Each row was made from one walk, in order. Every step used is in the known rows, and no mark comes twice. Write each row's walk.
Known rows
u, q, v, w, d: 6.536 -0.073 4.873 1.646 0.656 2.258 0.468 -5.496 0.514 -0.386 -1.196 2.608 0.901 -2.089 -2.245 0.483 1.055 3.100 -0.968 3.207 -0.933
c, d, w, v: -3.786 3.720 0.984 0.341 0.011 -3.390 2.003 -2.569 0.808 1.942 -2.597 -4.822 -1.773 0.237 -1.533 2.365 -2.786 0.081 -1.374 -2.291 -2.021
q, v, c, d, w: 1.446 -0.890 0.617 1.411 0.285 -3.500 0.025 -3.617 -0.058 0.043 -3.829 -3.136 -0.066 1.673 -3.094 2.886 -0.729 1.358 -1.743 -0.178 -0.606
v, w, d, c, u, q: 2.994 0.969 3.027 0.213 0.458 1.773 2.064 -4.810 1.974 0.382 -3.811 -0.611 1.902 -2.710 -2.007 0.376 -6.159 0.068 -5.732 2.940 -4.380
c, u, q, v, w, d: 7.839 -0.006 4.471 0.777 -1.042 0.682 0.804 -5.457 1.918 -0.370 -1.978 2.440 2.798 -1.665 -3.549 -0.048 -0.706 3.182 -2.535 3.683 -2.755
c, d: -1.101 0.965 1.921 -0.725 -0.563 -3.358 0.469 -1.044 1.048 0.703 -2.610 -3.200 -0.817 -1.164 -1.666 0.853 0.172 1.371 -1.049 -0.619 -0.305
v, w, u, q, d, c: 3.116 -1.783 4.449 -0.632 3.420 1.663 -0.931 -2.921 0.629 1.778 -2.220 -3.038 -2.902 -5.222 -1.543 3.373 -3.940 -1.283 -6.284 -1.466 -2.111
d, w, u, q, v, c: 5.109 1.236 1.863 3.282 0.043 -0.525 0.640 -6.663 0.380 -0.635 -3.176 -1.432 1.972 -2.036 -5.093 3.821 -0.030 0.982 -3.442 0.164 -1.661
c, d, w: -2.864 2.371 1.445 0.138 -0.950 -4.648 2.184 -1.886 0.281 0.232 -2.727 -4.362 -1.048 0.651 -2.613 1.672 -2.891 1.117 -1.025 -2.684 -1.668
d, c, u, q, v: 4.670 -1.898 -0.633 1.653 1.326 -1.139 3.792 -3.805 0.650 -2.289 -3.474 -1.047 1.940 -0.604 -2.973 3.478 -4.409 4.332 -1.886 3.595 -3.995
u, q, d: 0.605 0.060 2.254 -0.865 3.277 -0.972 -0.935 -1.274 0.887 1.417 -1.374 -1.812 -4.130 -3.549 -0.551 3.429 2.261 2.841 -1.856 -0.470 -3.533
u, q: 0.954 2.174 1.900 0.447 0.987 -0.515 1.065 -3.013 0.854 0.189 -1.725 -0.509 -0.486 -2.537 -1.715 1.886 1.388 2.538 -1.076 0.374 -2.020
d, w: 0.342 2.828 1.195 0.554 -0.710 -2.361 2.167 -1.821 0.640 -0.312 -1.496 -2.547 0.059 0.763 -1.072 2.371 -3.611 1.257 -1.673 -2.021 -2.279
q, v, w: 7.196 -2.460 4.115 0.029 -0.061 0.259 -0.601 -2.362 0.430 0.002 -0.197 1.214 0.629 0.668 -0.614 1.222 -0.881 1.761 -1.476 0.475 1.547
v, w, d: 3.846 1.643 5.213 -0.508 -0.980 1.769 -0.544 -2.729 1.825 1.257 -1.445 0.536 0.904 -2.016 0.259 -0.596 -1.739 -0.274 -3.587 1.056 -0.406
c, d, q, v, w, u: 4.776 -1.881 7.547 -0.469 -1.646 -2.356 -0.123 -3.708 1.398 0.945 -0.893 -2.320 3.554 -1.625 -2.646 -0.520 -0.540 1.596 -1.827 -1.148 2.605
v, q, d, w, u: 1.657 0.636 0.627 -0.968 -2.274 -4.855 -1.367 -1.114 2.137 -0.701 -1.144 -2.465 -0.120 -2.636 -2.465 5.415 -2.311 0.464 -3.354 -3.950 -3.977
v, c: 2.779 0.670 1.363 -0.344 0.367 0.103 -1.996 -1.719 1.742 1.706 -2.830 -1.611 0.541 -1.590 0.333 2.068 1.075 -1.009 -4.418 0.564 -0.423
q, v, w, d: 7.348 -0.851 4.856 0.875 -0.818 1.576 -0.007 -3.640 1.092 -0.406 -0.896 1.748 1.213 -0.828 -0.582 0.129 -1.249 2.098 -1.597 2.595 0.459
c, u: 2.980 1.500 1.328 -1.137 -2.252 -2.715 0.930 -0.831 2.572 0.186 -2.133 -1.609 2.340 -0.808 -1.187 1.001 -2.603 1.537 -3.360 0.441 -2.651
u, q, v, c, d: 2.231 -1.579 1.261 1.332 1.965 -1.517 -1.103 -4.796 0.179 0.655 -3.958 -1.106 -0.609 -1.623 -3.870 2.296 4.449 2.469 -1.116 2.276 -0.558

Write each row's walk
-0.299 -1.853 -2.369 -1.548 2.254 -1.453 -1.232 0.146 2.090 0.928 -2.006 -2.707 -3.012 -2.218 2.714 7.066 -3.188 0.104 -3.136 -0.125 -4.324 : w, v, q, d, c
1.873 0.122 1.865 -1.628 1.472 -2.562 -0.668 -1.310 2.080 1.300 -2.136 -1.650 -1.957 -3.124 -1.906 2.752 0.549 2.782 -3.384 -0.027 -5.472 : c, u, q, d
5.365 1.116 5.874 -0.921 -2.132 0.518 -1.276 -2.557 1.752 1.406 -0.928 -1.137 1.507 -3.118 -1.765 0.240 -2.286 -2.080 -5.140 -1.944 1.288 : v, w, u
0.913 4.641 2.647 1.862 -0.918 -1.637 2.660 -4.840 0.704 -0.508 -2.107 -2.618 0.875 -3.084 -4.705 2.433 -2.363 1.044 -2.764 -2.353 -2.917 : d, w, u, q
5.584 -1.634 3.128 2.448 2.443 3.282 2.329 -5.689 -0.164 -1.269 -2.583 0.885 0.486 -1.902 -1.450 1.961 -3.888 2.544 -2.012 4.128 -1.659 : u, q, v, w, d, c
5.313 -1.166 1.126 1.772 2.085 0.656 -0.940 -4.651 0.582 0.104 -2.808 0.659 0.228 -1.712 -2.086 3.199 3.772 2.548 -1.781 2.784 -0.910 : u, q, v, c
-1.112 3.336 2.727 0.846 -2.485 -4.539 1.970 -2.924 0.881 -0.030 -2.977 -5.296 0.745 -1.794 -4.765 1.329 -3.789 -0.245 -2.750 -3.320 -1.083 : c, d, w, u
1.898 -1.808 -0.125 -2.443 -0.365 -3.595 -2.956 0.893 2.326 -0.085 -0.676 -0.490 -1.731 -2.123 0.630 4.858 1.487 1.971 -1.584 -1.315 -3.352 : v, q, d
0.327 -2.199 0.319 -0.844 3.678 -0.669 0.398 0.565 0.799 0.542 -2.472 -4.173 -3.533 -2.021 1.848 4.545 -4.592 0.967 -3.718 0.042 -2.990 : q, d, c
4.320 2.024 2.242 3.215 -0.503 -1.715 3.220 -5.835 -0.101 -2.103 -1.722 -1.289 1.456 -1.789 -5.517 3.283 -1.673 3.508 -0.940 -0.558 -1.987 : d, w, u, q, v
-2.051 3.070 1.211 0.224 3.748 -0.994 0.466 -2.893 0.765 2.623 -1.382 -3.356 -4.971 -2.029 -0.331 5.052 -0.541 1.407 -2.010 -2.202 -5.197 : u, q, d, w, v
4.656 -0.249 1.568 1.823 1.359 -0.523 1.651 -3.844 0.159 -1.513 -1.256 0.816 0.233 -1.290 -2.578 2.726 2.141 5.083 0.807 2.074 -1.200 : u, q, v
1.644 -2.268 -0.088 -1.717 1.917 -2.164 0.682 0.617 2.044 0.565 -3.245 -4.346 -1.599 -1.568 0.600 3.852 -6.203 0.992 -5.238 0.545 -4.958 : q, d, c, u
4.920 -1.835 2.936 0.571 0.882 -0.529 -0.714 -2.749 1.679 0.690 -1.659 -0.896 3.813 0.086 1.163 2.119 1.973 2.740 -1.854 2.048 0.411 : d, q, v, c
1.924 -3.333 -2.229 -2.583 -0.241 -4.268 -0.851 0.899 2.891 -0.890 -2.993 -2.459 0.102 -1.401 0.194 5.720 -4.821 1.252 -4.477 0.117 -6.040 : v, q, d, c, u
1.519 2.302 1.012 -0.105 1.145 1.196 -2.081 -2.553 2.351 3.529 -2.672 -2.020 -0.360 -2.081 1.676 2.920 1.165 -2.193 -4.656 0.890 -0.826 : w, v, c
0.840 -0.229 -0.603 -2.319 0.463 -2.400 -3.119 0.179 2.744 1.733 -0.624 -1.085 -2.614 -2.537 1.951 5.701 1.563 0.782 -1.957 -0.894 -3.551 : w, v, q, d
6.843 0.027 2.494 2.392 0.399 0.749 -0.955 -5.721 1.031 -0.032 -3.010 -0.232 2.022 -4.080 -4.166 2.907 2.901 1.164 -3.505 2.078 -0.321 : w, u, q, v, c
1.082 0.560 -0.394 0.254 1.020 -1.103 3.194 -2.855 1.389 -0.619 -3.859 -2.302 1.329 -1.959 -2.155 2.651 -5.089 1.824 -3.901 1.821 -4.770 : d, c, u, q
-0.538 3.179 -1.357 -0.095 -2.150 -3.178 0.601 -2.195 2.013 0.114 -1.024 -0.936 0.714 0.553 -0.104 5.022 -2.202 0.383 -1.174 -2.106 -3.315 : d, w, v, q
-0.343 -1.524 0.417 -0.121 5.070 0.192 0.894 -1.432 0.277 0.441 -2.718 -3.385 -4.377 -3.241 0.191 4.829 -2.404 2.254 -3.094 0.446 -4.192 : u, q, d, c
1.473 1.603 2.960 -0.220 -0.081 -2.742 0.191 -1.395 1.204 0.668 -1.445 -4.685 -1.485 -2.756 -1.974 3.720 -3.598 0.107 -4.246 -3.611 -2.979 : q, d, w, u
7.463 -2.366 2.663 0.870 -0.573 1.020 2.127 -3.729 1.752 -1.177 -3.172 0.064 3.141 -0.023 -1.191 0.935 -7.402 1.365 -4.394 4.223 -2.305 : q, v, w, d, c, u
5.577 -0.274 1.116 0.879 -0.474 -2.288 2.036 -3.855 1.471 -1.482 -2.076 0.647 2.146 -0.905 -3.787 2.129 0.372 4.949 -0.732 2.655 -3.141 : c, u, q, v
